Each row was made from one small tree. The marks that hang from a mark follow it in brackets, in alphabetical order. Every link used is in the known rows. Write each row's tree.
Known rows
Y{S{B R}}: +0.59; +0.16; +0.38; -0.39; +0.30; -0.04; -5.60; -0.73; -0.73; +0.59; +4.11; +1.73; -4.02; -0.58; -1.48; +0.91; -0.11; -2.64; +3.09; +3.25
S{A{C{F}} B K}: +0.29; -0.46; -2.14; -0.08; -5.15; -1.47; +1.48; -1.50; -2.69; +0.97; +0.97; +1.52; +7.31; -4.60; -2.72; -2.08; -0.28; +0.57; -2.34; +3.40
Y{S{B K}}: -0.63; +1.65; +1.78; -0.73; -2.18; -1.66; -5.15; -2.22; +0.69; -0.73; +3.00; +2.74; -3.62; +0.52; -0.43; +1.06; +2.49; -3.57; -2.92; +2.66
C{A{S{K}}}: -1.22; +1.03; +1.79; +0.28; +2.72; +1.83; +1.59; +0.38; +2.57; -2.02; +0.44; -0.57; -1.07; +7.25; +3.02; -0.14; +1.25; +0.65; -4.46; -3.15
A{C S}: -0.70; +0.29; -1.59; +0.80; +3.24; +1.20; -2.82; +0.95; -0.26; -0.46; -1.72; +2.07; +3.03; +4.83; +3.85; +0.59; +3.48; +0.42; +2.33; -3.17
S{A B Y}: +1.24; +0.12; +0.59; -1.05; -5.02; -0.80; +1.00; -0.62; -2.64; +1.17; -4.10; -0.48; -3.17; -6.38; -0.07; +3.13; +3.79; -0.61; +1.19; +2.74
H{E}: +0.53; +1.12; +1.86; -2.43; -0.19; -0.71; -5.41; -1.10; -1.64; -2.81; -1.63; -0.48; -4.41; -1.31; +3.08; +0.71; +3.97; -1.38; +1.17; +4.34
S{A{C} B K Y}: +0.00; -1.21; -1.24; -1.34; -4.91; -0.98; +2.67; -1.97; -1.72; +2.17; -3.48; +0.78; +2.79; -4.43; -1.81; +1.55; +3.69; +0.28; -2.12; +1.03
Y{S{K R{E}}}: -0.91; +0.46; +2.08; +0.10; +2.16; -1.39; -5.95; -1.09; +2.33; -1.15; +4.43; -1.73; -5.22; +1.09; -0.33; -0.70; -2.96; -2.07; -1.51; -3.77
Y{S{A B R}}: +1.13; -0.90; +0.51; -0.51; -3.13; -0.84; -2.83; -0.70; -3.01; +1.86; +5.35; +0.98; -2.27; -4.93; -2.53; +0.62; +0.58; -1.78; +1.59; +5.07
C{A{S} F}: +0.70; +2.46; +0.60; +1.50; +2.71; +1.89; -0.74; +2.77; +1.33; -2.50; -0.70; -0.68; +1.45; +5.94; +3.87; -2.25; -2.31; +0.50; +0.96; -1.65
Y{S{A B K}}: -0.10; +0.59; +1.70; -0.66; -5.85; -2.68; -2.21; -2.35; -1.62; +0.74; +3.95; +2.18; -2.12; -3.64; -1.09; +1.26; +2.66; -2.55; -4.28; +4.57
C{A F}: +0.29; +2.11; +0.26; -0.01; +1.91; +2.39; -5.26; +1.65; +0.92; -3.29; -1.12; -1.27; +0.35; +1.72; +3.00; -2.21; -0.91; -0.78; +1.19; +0.13
Y{S{A B K R}}: +0.02; -1.42; +1.20; -0.72; -3.12; -1.72; +0.33; -1.87; -1.19; +1.66; +6.20; +0.64; -2.41; -4.31; -3.36; +0.32; -0.54; -1.50; -2.73; +4.97
A{C{F} S{K R}}: -1.28; -1.03; -2.19; +1.85; +5.62; +0.32; +3.22; +1.35; +2.93; -0.39; +1.30; -0.39; +5.17; +3.96; -0.01; -3.60; -5.84; +2.32; +0.05; -1.58
S{A K Y}: -1.35; -0.60; +1.31; -0.84; -1.37; -1.18; +1.90; -0.52; +1.61; -0.95; -4.58; -2.66; -4.88; -5.16; +2.54; +1.78; +2.77; +0.11; -3.26; +0.67
A{C}: -0.78; -0.06; -2.07; -0.68; +1.96; +1.84; -7.45; -0.18; -0.80; -0.95; -1.77; +1.90; +1.87; +0.89; +3.06; +0.61; +4.92; -0.72; +2.95; -1.29
A{S{R}}: -0.66; -0.68; +0.33; +0.93; +5.20; +1.57; +0.92; +1.96; +0.99; -1.01; +1.07; -0.87; -3.28; +2.79; +2.02; +0.52; -0.76; +1.18; +2.84; -1.54
A{C S{B K Y}}: -0.34; +0.15; -0.76; +0.16; -0.58; -0.88; +4.15; -0.54; +1.43; +1.38; -4.30; +1.77; +2.42; +4.00; -0.33; +1.56; +1.71; +0.60; -1.11; -2.42

Write each row's tree
+0.18; -0.39; +1.38; -0.75; -0.91; -1.36; +2.44; -1.45; +0.88; +0.30; -1.57; -3.18; -4.56; -2.06; -4.49; +1.33; -2.82; +0.07; -0.31; -4.10
S{B K R{E} Y}
+0.61; -0.82; -0.08; +0.49; +1.84; +0.84; +3.31; +0.50; -1.34; +0.52; +2.16; +0.74; -1.79; +2.11; -1.83; +1.06; -0.61; +1.01; +2.64; +0.31
A{S{B R}}
-0.65; -1.03; +0.54; -1.20; +0.85; -0.09; +3.78; -1.03; +1.97; +0.24; -1.86; -1.83; -5.08; -2.40; -3.23; +1.78; -0.92; +0.15; -0.25; +0.90
S{B K R Y}
+1.07; +1.22; -2.26; +1.77; -0.31; -0.06; +0.09; +0.96; -1.78; +0.35; -0.55; +3.16; +7.08; +3.26; -0.12; -1.55; -1.17; +0.27; +3.04; -0.19
A{C{F} S{B}}
-0.15; -0.76; +1.11; -0.05; +1.56; +2.04; +6.35; -0.68; +0.71; +0.52; +3.93; -0.38; +0.28; +5.83; -3.31; -0.63; -1.67; +1.87; -2.79; -1.00
C{A{S{B K R}}}
-0.79; +0.22; +0.68; +1.34; +5.16; +1.92; +4.69; +1.88; +4.08; -2.03; +2.48; -2.68; +1.03; +5.68; +0.10; -3.73; -6.81; +1.99; -2.38; -1.56
C{A{S{K R}} F}
-0.64; -0.17; -1.52; +0.34; -1.00; -1.22; +0.97; +0.63; +1.48; -0.05; -4.77; -1.25; +3.52; -4.78; +1.56; -1.55; -1.20; +0.64; -1.53; +0.59
S{A{C{F}} K Y}
-0.62; -0.24; +1.13; -0.62; +0.07; -0.92; -2.60; -1.78; +1.05; +0.35; +5.00; +1.24; -3.88; -0.29; -2.84; +0.28; -0.88; -2.09; -1.36; +3.06
Y{S{B K R}}
-0.31; -0.35; +0.43; +0.67; +5.49; +0.95; +2.78; +2.62; +3.13; -0.55; -3.61; -2.46; -5.45; +2.03; +2.46; +1.88; -1.43; +1.24; +3.76; -2.43
A{S{R Y}}
+0.21; -0.29; -2.64; +0.61; -1.17; +0.38; -4.02; +0.78; -2.34; -0.63; -0.96; +0.76; +5.93; -4.06; +2.19; -2.02; +0.56; +0.33; +1.99; +1.73
S{A{C{F}}}
+1.19; -2.07; -3.34; +0.15; -2.32; +0.41; +0.71; +0.31; -4.10; +2.27; +2.30; +0.56; +6.91; -5.82; -4.19; -2.56; -2.56; +1.06; +3.72; +3.80
S{A{C{F}} B R}
-1.61; -2.35; +0.43; -0.68; +0.76; +0.25; +2.22; -0.88; +0.03; -0.38; +2.64; -2.64; -2.74; -4.88; -0.27; -0.10; +0.28; +1.12; -2.71; +2.07
S{A K R}
-0.04; -0.60; +1.11; -1.15; -5.05; -1.78; +3.99; -1.67; -0.81; +0.91; -3.42; -0.91; -3.11; -5.93; -1.31; +2.59; +2.82; -0.33; -3.19; +2.50
S{A B K Y}
-1.04; -0.30; -0.40; -0.54; -1.89; -1.37; -6.07; -1.65; -0.23; +0.59; +2.47; +2.14; +2.33; -1.51; +2.04; -0.62; +3.60; -1.91; -3.21; +1.60
Y{S{A{C} K}}
+1.11; +1.01; +1.06; -0.66; -5.56; -1.87; -5.26; -1.26; -3.58; +0.81; +2.92; +2.78; -2.21; -3.95; +0.18; +1.92; +3.84; -2.93; +0.36; +4.70
Y{S{A B}}
+1.50; -0.50; -1.29; +0.53; +0.32; +0.38; +0.49; -0.23; -3.05; +2.39; +2.34; +1.02; +4.61; +4.05; -3.44; -0.01; -1.36; +1.40; +3.74; -6.26
A{C S{B R{E}}}
+0.68; +1.24; -1.59; +0.67; -1.70; -1.12; -8.40; +0.83; -1.02; +0.09; +1.37; +2.08; +4.73; -2.92; +2.92; -2.54; -0.22; -2.04; +2.03; +2.99
Y{S{A{C{F}}}}
+0.00; +1.23; -2.16; +1.91; +3.33; +0.51; -2.29; +2.18; +0.66; -1.29; -1.73; +1.61; +5.36; +4.08; +3.49; -2.09; -1.31; +0.38; +2.93; -1.99
A{C{F} S}
+0.70; -0.39; +0.45; +0.31; +1.95; +0.23; +5.13; +1.32; +0.78; +1.03; -2.59; -0.71; -3.90; +1.31; -1.38; +2.32; -1.31; +1.07; +3.81; -0.68
A{S{B R Y}}
+0.72; -1.61; +1.11; -0.90; -4.52; -1.48; +3.27; -2.41; -3.24; +1.20; +4.35; -2.21; -1.14; -5.37; -5.54; +0.14; -1.67; +0.97; -2.70; -1.42
S{A B K R{E}}
+0.14; +0.17; +1.09; -0.52; +2.94; +0.38; -2.56; +0.91; +1.37; -0.90; -3.61; -4.15; -6.23; -1.97; +0.54; +1.50; -1.76; +0.04; +3.84; -5.75
S{R{E} Y}
-0.40; -2.26; +0.20; -0.87; -2.62; -0.19; +4.50; -1.82; -2.20; +1.27; +3.73; -1.09; -1.25; -5.82; -4.35; +0.52; +0.24; +1.01; -2.55; +3.69
S{A B K R}
-1.60; -3.45; -2.07; -0.61; +0.93; +1.13; +0.91; -1.05; -0.91; +1.10; +2.41; -0.99; +3.08; -3.61; -1.09; -0.96; +1.00; +1.59; -1.58; +0.66
S{A{C} K R}
-0.14; +0.54; -1.09; +0.54; +3.20; +0.91; -1.08; +1.65; +1.68; -0.19; -6.52; +0.75; +0.75; +4.07; +4.30; +1.65; +2.72; +0.18; +3.31; -3.99
A{C S{Y}}
+0.97; +2.77; +1.01; +1.00; +3.02; +1.61; +1.28; +3.40; +3.50; -2.17; -5.52; -1.90; -0.70; +5.17; +4.32; -1.24; -3.00; +0.29; +1.68; -2.60
C{A{S{Y}} F}
-0.58; +1.84; +1.24; +1.30; +2.70; +1.26; +2.20; +1.61; +3.43; -2.80; +0.13; -1.06; +1.45; +6.36; +2.78; -2.71; -3.70; +1.00; -3.64; -2.04
C{A{S{K}} F}
-0.67; +0.46; +1.13; -0.99; -1.95; -0.98; +1.35; -1.60; +1.57; -0.59; -4.24; -0.41; -4.70; -1.97; -0.68; +2.63; +2.45; -0.96; -1.88; +0.46
S{B K Y}
+0.90; +1.45; +1.20; +0.21; -0.61; -0.49; +2.55; +0.88; +0.27; +0.08; -5.05; +0.62; -3.42; +2.20; +1.02; +3.34; +1.79; -0.29; +2.05; -1.15
A{S{B Y}}
+1.00; -1.10; -2.05; -0.85; -4.88; +0.36; -2.48; -1.55; -5.52; +2.04; +0.37; +2.77; +4.90; -4.16; -1.18; +0.98; +5.51; -0.20; +1.39; +2.26
S{A{C} B}
+1.48; +1.62; +1.07; +1.44; +3.82; +1.64; +0.29; +2.68; +0.91; -1.57; +2.07; -3.48; +1.55; +5.58; +0.10; -3.55; -7.54; +1.56; +2.15; -6.39
C{A{S{R{E}}} F}
-0.53; -1.60; -2.09; +0.52; +5.59; +2.05; -0.44; +1.48; +0.25; +0.34; +0.59; +0.61; +2.66; +4.29; +1.38; -0.46; +0.16; +1.71; +3.63; -2.72
A{C S{R}}
+0.60; +1.96; +1.09; +1.09; -1.01; +0.48; +4.50; +0.42; +1.12; -1.15; +1.11; +0.57; +3.17; +5.92; -1.24; -2.19; -3.30; +0.44; -3.61; +0.02
C{A{S{B K}} F}
+0.35; +1.39; +2.08; -0.29; -0.80; +0.85; +5.86; -0.06; +2.26; -0.06; -3.23; -0.27; -1.66; +5.72; -0.31; +1.79; +0.63; +0.21; -3.26; -2.31
C{A{S{B K Y}}}
+1.18; +0.33; -1.04; -0.76; -5.43; -0.90; -6.69; -1.64; -4.53; +2.38; +2.35; +4.33; +3.78; -2.73; -0.58; +0.80; +4.85; -2.65; +1.45; +3.48
Y{S{A{C} B}}
-1.15; +0.86; -1.34; +1.69; +3.12; -0.44; +0.75; +1.10; +2.62; -1.37; -0.92; +1.18; +5.49; +4.70; +2.43; -2.56; -2.56; +1.04; -1.30; -1.85
A{C{F} S{K}}
-1.29; -2.28; +0.69; -0.71; +1.16; -0.19; +4.37; +0.05; +1.95; +0.00; -2.03; -4.05; -4.94; -5.81; +0.11; +1.23; -0.70; +1.07; -1.72; +0.90
S{A K R Y}
